Each row comes from the steps of one walk. Every step used is in the known rows, and no mark comes twice. Write the walk behind each row, first mark first.
(in the rows, 128 means zero)
Known rows
B/A/L/J: [ 93 118  90 121 127 121 100 122 154 142 127 118 171 113 126 118 154  99
 126 107  55 161 123 122 125 138 168 155 130]
E/P: [114 123 117 139 151 109 129 149 132 112 131 140 138  84 147 123 160 124
 117 145  95 141 112 135 146 151 139 165 152]
B/A/L: [ 93 111 110 152 146 129 104 126 137 134 118 112 173 114 129 107 165 119
 119 126  53 170 132 119 121 136 147 156 150]
U/J/B/A/L/P: [ 55 154 110 148 156 142 103 147 147 179 128 105 177 100 144 103 208 126
 102 130  62 159 105 141 103 136 158 157 147]
P/E/J/U: [134 148 139 160 156 127 130 157 113 115 161 131 132  86 192 102 202 146
 147  90 110 169 107 111 129 137 126 178 161]
R/L/J/U: [149 122  82 131 130 120  93 115 157 146 155 152 129 111 152  97 200 114
 121  75  99 173 105 137 114 151 143 184 136]
R/L/P/E/J/B/A: [ 71 152 145 176 163 138 112 172 155 158 132 120 158  89 171  97 197 134
 116  87  71 190  92 119  98 113 143 181 148]
R/L/A/B/J: [109 110  72 153 162 166  62 117 113 173 133 180 140 100 139  67 171 115
 100 102  55 183  71 145  83 112 167 174 143]
P/L/A/B/J: [102 104  77 139 158 178  76 119 115 171 136 180 124  73 138  78 166 101
  96 114  65 182  73 164  90 114 170 176 148]
F/J/B/A: [ 82 119 164 166 146 139 115 161 159 153 136 119 141 118 179  95 152 117
 109 115  53 176 135 152 109 147 127 196 131]
F/J/L/A/B: [ 84 152 107 163 149 179 104 137 103 116 141 140 133  94 176 111 157 129
  90 100  55 173  93 157  75 130 131 203 133]
A/L: [105 116 107 143 132 124 123 123 128 130 113 120 163 107 128 100 185 119
 122 110  69 149 115 108 123 151 141 148 141]
U/X: [ 97 133 105 132 172 140 118 115 136 120 125 123 121 123 151  91 162 123
 124 140 101 139 127 119 117 151 152 174 127]
J/B/A/L: [ 91 112 129 161 127 146 102 136 148 158 128 103 173 111 140 103 170 128
 102 117  53 174 127 130 102 138 140 151 134]
L/J: [116 132 103 102 133 123 120 130 148 135 126 136 137  99 147 113 162 101
 144  99  85 137 121 126 128 155 167 173 132]
J/B/A/L/P/E: [ 76 166 130 145 158 130 110 162 155 145 134  98 182  69 156 120 202 124
 115 119  66 154 102 101 109 139 138 150 145]
F/J/L: [ 84 152 141 159 142 142 131 143 137 118 105 117 126 115 169 100 165 144
 105 102  79 163 112 139 115 175 126 195 130]
J/E/P/L/A/B: [ 98 116  86 149 155 148  90 148 109 125 180 184 119  47 126 122 172  99
  99 125  66 180  95 178  97 114 136 185 149]
B/J: [115 118 115 132 157 134  97 123 131 166 112 149 130 109 144  69 167 125
 130 130  87 154 109 135 127 153 170 161 148]
R/L: [119 113 103 147 155 126 114 125 142 140 110 155 139 110 132  82 192 119
 124  86  79 168 101 116 116 148 137 175 145]
R/L/J: [118 120  83 119 134 121 108 122 159 146 121 156 137 110 129  95 178  99
 131  72  78 158  98 118 120 150 164 173 127]
X/U/J: [ 98 137 118 116 184 153 121 152  96 170 160 143 145 113 176  87 190 115
 160 127  78 123 127 154 113 154 157 189 159]
P/L: [108 102 112 126 150 143 128 128 143 138 114 151 118  72 126 101 184 105
 119 103  90 167 106 140 128 151 144 181 153]
B/A/L/P/E/J: [ 61 160 130 163 168 116 130 162 125 117 121 105 173  82 161 114 197 125
 138 103  69 170  92  92 126 115 149 163 163]
P/E/J/F: [ 88 161 149 124 143 133 156 184 121 128 144 150 143  81 155  96 210 128
 139  74  93 155 102 104 125 149 130 161 150]
B/A/L/P: [ 68 144 100 142 159 115 104 122 144 134 114  98 176  97 136 115 192 113
 111 132  61 162 118 124 114 129 151 170 158]
X/U/J/E/P: [ 95 141 125 137 179 107 108 180 103 151 195 165 132  96 152 106 186 119
 148 161  86 130 135 179 131 158 143 175 153]
E/P/L/A: [104 119 106 140 163 144 121 138 116 128 136 175 114  51 138 127 160 111
  85 137  85 186  88 175 126 135 138 186 162]

Write each row's walk
[ 86 117  83 118 139 163  92 151 128 173 163 197 131  59 119  90 184 102
  62 115  75 183  66 179  97 128 150 166 145]
E/P/L/A/B/J/F
[101 123 147 149 145 153 105 147 150 161 134 117 149 103 165 104 159 131
 116 127  69 168 144 149 103 136 144 178 141]
J/B/A
[ 80 120 125 153 149 165 100 154 123 190 159 108 179 121 161  92 181 121
 118 124  47 154 129 153  91 139 150 162 141]
X/U/J/B/A/L
[114 153 121 161 173 135 123 140 122 108 162 119 117 115 186  91 188 145
 133 116 122 161 109 106 122 138 136 175 137]
P/E/J/U/X
[110 132 129 146 153  86 112 161 130 116 162 156 125  84 130 115 172 126
 129 151  91 147 136 154 144 157 132 165 147]
J/E/P
[ 80 187  97 134 170 153  93 149 136 141 129 119 159  64 160 101 198 142
 116 115  90 141  73 107  96 142 164 161 143]
A/B/J/L/P/E
[101 134 102 124 120  96  98 134 142 140 156 143 140 104 111 105 186 101
 145 101  69 147 137 130 122 159 155 153 121]
A/L/J/E
[ 83 124  85 139 179 166  87 165  84 157 210 189 124  61 147 113 186  92
 117 135  61 163  97 201  87 114 145 198 155]
X/U/J/E/P/L/A/B
[108 109  90 137 150 155  81 125 124 161 131 148 143 101 145  70 168 111
 127 117  74 147  97 130 103 127 173 160 140]
A/B/J
[ 77 210 113 123 185 147 126 169 128 140 127 122 154  69 163 112 217 154
 130 124 101 136  88 114 122 166 152 160 155]
U/J/L/P/E
[102 117 116 140 130 145  92 140 177 179 134 133 152 113 147 100 161 112
 108  90  62 180 118 143  98 135 159 177 123]
R/L/J/B/A
[124 126  93 146 169 140  78 102 138 153 151 132 109 135 162  64 175 140
 104 146 117 159 118 141 115 153 158 172 132]
B/J/U/X
[ 94 108 120 126 126 154 104 143 176 176 134 130 134  84 143 109 156 101
 107 100  71 179 122 163 105 137 160 182 128]
P/L/J/B/A
[124 120  88 135 123 122  85 117 151 141 162 115 158 115 150 117 176 115
 115 105  77 174 128 138 117 140 152 168 138]
B/A/L/J/U
[ 99 156  96 146 148 192  96 124  95 122 137 137 144  79 164 117 162 141
  95 112  68 168 102 152  70 120 148 190 142]
J/L/A/B
[100 149 146 152 162 129 150 171 110 112 125 135 140  83 172 102 184 132
 159  92  93 155 102  92 137 136 143 165 155]
P/E/J
[ 88 134 135 144 161 165 107 165 145 188 146 129 152 111 162  93 172 137
 122 132  72 164 131 155 108 141 153 169 146]
U/J/B/A
[ 90 176 146 162 149 155 143 164 111 112 112 114 138  86 173 106 180 169
 132  92 101 163  97 104 116 148 143 165 145]
P/E/J/L
[147 132  99 115 129 123 101 119 145 135 159 135 127 102 169 111 185 116
 130  99 105 153 129 143 121 155 149 184 139]
L/J/U
[103 110  83 137 154 180 104 125 108 133 144 168 129  59 143 112 173  95
 102 101  64 177  88 157  87 109 147 193 151]
P/L/A/B
[ 97 176 123 118 182 112 130 156 138 117 128 125 152  61 163 120 204 119
 145 120  92 131 101  98 128 150 142 168 158]
L/P/E
[116 121 111 130 112 144 110 139 171 177 127 143 133 103 146  90 184 113
 110  67  80 160  98 133  96 151 154 167 111]
R/L/J/B
[104 126 115 145 161 127 107 148 114 129 161 189 105  49 130 124 172 113
  94 144  83 190 107 188 122 139 134 187 158]
J/E/P/L/A
[ 80 127 147 177 136 144 120 168 136 148 135 103 174  97 156 103 177 137
 118  99  58 180 108 102 111 125 140 142 137]
P/E/J/B/A/L
[ 88 167 111 129 164 109 127 148 139 117 123 111 174  66 145 120 215 116
 135 112  81 137  91  86 128 150 140 149 152]
A/L/P/E
[ 70 199 138 142 171 124 133 166 144 111 118 110 144  74 180 117 198 138
 119 108  86 144  89 108 119 171 129 186 143]
F/J/L/P/E
[ 50 140 133 168 141 116 109 144 162 147 121  94 169 106 157 104 193 107
  90 112  46 169 106 137 104 142 132 184 138]
F/J/B/A/L/P
[129 123 133 157 147 115 118 139 138 119 156 133 119 116 186  94 188 119
 117 100  89 166 125 147 127 164 109 206 146]
F/J/U
[ 88 157 139 167 139 160 136 138 108 122 100 111 128 101 167  97 175 166
 120  95  97 171 107 130 107 144 149 180 148]
E/J/L
[ 97 140  93 148 139 177  81 122 123 158 114 129 141 104 148  79 162 150
 102 115  81 158  92 139  85 141 169 163 132]
A/B/J/L
[118 122  75 119 146 141  99 104 160 136 161 135 101 110 150  99 178 108
 104 112 121 164 112 147 117 152 155 186 122]
P/L/J/U/X
[ 62 181 131 149 153 128 126 137 140 118 102 107 135  98 171 107 192 135
  97 111  84 154 100 143 108 166 134 208 143]
F/J/L/P
